Each row was made from one small tree. Brackets hold a mark, then the marks that hang from it, in alphabetical order. Every link used is in the known rows. Write each row's tree.
Known rows
(bizo dises zolat): [-11   6   3 -15  -6  -6 -17  -3   5  -2  -5  -2  -2   4   1]
(borog ruzit): [ 0 -9 -5 10  5 -4  1  3  0  7  2  8 15  0 -9]
(zimab bimip (ruzit dises zolat)): [  5  29   4   3  29  -3 -12  -5  19 -13   6   0   0  -6  -9]
(zimab bimip (ruzit (zolat (bizo dises)))): [ 14  30  -1  -4  19   0 -19  -8  17 -12   4 -12 -10   0 -10]
(dises ruzit): [ 6 -2 -1  1  0 -4 -9 -2  3 12  2 -1 11 -1  2]
(zimab ruzit): [ -2  11 -10   4  -1  -3 -16  -2  -2   5   7   3   6  -3  -2]
(bizo dises (zolat (ruzit zimab))): [ -6   3  -2  -5   0 -18  -5  -1   3   2  -8   0  19   0 -12]
(ruzit zimab): [ 6 -1  5  6 14 -4 18  1  3  3 -5  1 16  0 -5]
(ruzit dises (zimab bimip) (zolat bizo)): [ 18  22  17   4  54  -4  16  -7  25 -19 -11 -10   6  -1 -14]
(dises (ruzit (zimab bimip) (zolat bizo))): [ 27  13   2   1  37  -7  12  -5  24   0  -4 -15  11  -3 -11]
(bimip (zimab (ruzit dises (zolat bizo)))): [ 9 20  3  4 31 -9 -8 -6  1 -7 -2 -8 11 -1 -5]
(zolat (bizo (dises (ruzit (zimab bimip))))): [ 20  10  17   1  15  -2 -10  -6  12   3  -9 -15   6   5  -2]
(zolat bizo (ruzit dises (zimab bimip))): [ 14  13  11  14  29 -10   3  -2   8  -9 -12 -10  13  -5 -14]
(borog (ruzit dises (zimab bimip) zolat)): [ 10   6  11  14  47  -8  20   0  23  -6  -4   7  26  -1 -21]
(ruzit (zimab bimip)): [14  5 14  7 16 -2 19  3 11 -3 -3 -6  5 -2 -2]
(zimab bimip (ruzit (zolat bizo))): [ 16  28  -9  -1  23  -1 -10  -5  17 -11   6 -13  -9  -6 -10]

Which tree is each row?
[ 11  18   0  -2  16  -8 -13  -6  -2  -3   0 -11   6   3  -6]
(bimip (zimab (ruzit (zolat (bizo dises)))))
[  1  11  11   9  11  -8 -11  -1  -9   1   0   0  15  -2   4]
(bimip (zimab (ruzit dises)))
[ 11  17  18   5  46  -5  20  -4  25 -15  -6  -1  12  -2 -13]
(ruzit dises (zimab bimip) zolat)
[-12   4  -7 -10 -12 -15 -19  -2   0   0  -4   0   6  -1  -8]
(bizo dises (zolat ruzit))
[  0   3   6  -9   5 -14 -12  -4  11  11  -7  -2  21   4  -1]
(bizo (dises (ruzit zimab)) zolat)
[  7   7   3  13  26 -12   2  -4   2  -5 -13  -4  23  -3 -17]
(zolat bizo (ruzit dises zimab))
[21  9  4  2 29 -8 16 -2 23  3  0 -7 17 -3 -9]
(dises (ruzit (zimab bimip) zolat))
[ 17  10   9   7  12  -8  -2  -3   5  -5 -10 -13   7   0 -14]
(zolat (bizo dises) (ruzit (zimab bimip)))
[ 15  10  -4   0  38  -6  21  -6  15  -8  -8  -8  11   1 -17]
(ruzit zimab (zolat bizo))
[  3  16   4   4  24 -10  -5  -3   1  -4   2  -1  15  -2  -4]
(bimip (zimab (ruzit dises zolat)))
[  3  11  10   4  43  -8  19  -6  17 -10  -7   6  21   1 -15]
(ruzit dises zimab zolat)
[ -3   0 -13  -1   6 -20   8   2   4   3  -5  -1  20  -8 -11]
(bizo (zolat (ruzit zimab)))
[  0   8   4  -4   2 -16  -4   0   9  -2  -7  -5  10  -3 -10]
(bizo dises (zolat (ruzit (zimab bimip))))
[  2   0   4  14  45 -10  18  -2  16  -1  -5  13  36   1 -23]
(borog (ruzit dises zimab zolat))
[  7  13  -1 -10  19   0  -7  -9  12 -10  -6  -8  -5   7 -12]
(ruzit (zolat (bizo dises)))
[ 10   6   7  -5   3  -1 -24  -8   3   6  -7  -9   3   7  -1]
(zolat (bizo (dises ruzit)))
[  4   6  -7   0   8 -17   9   4   9  -2  -3  -6  11 -10  -9]
(bizo (zolat (ruzit (zimab bimip))))
[ 13  12   4  -3  33  -5  11  -9  15  -7 -10  -8  11   7 -17]
(ruzit zimab (zolat (bizo dises)))
[ 11   1  -2   7  36  -8  10  -5  13   0  -7   1  25   6 -24]
(borog (ruzit zimab (zolat (bizo dises))))
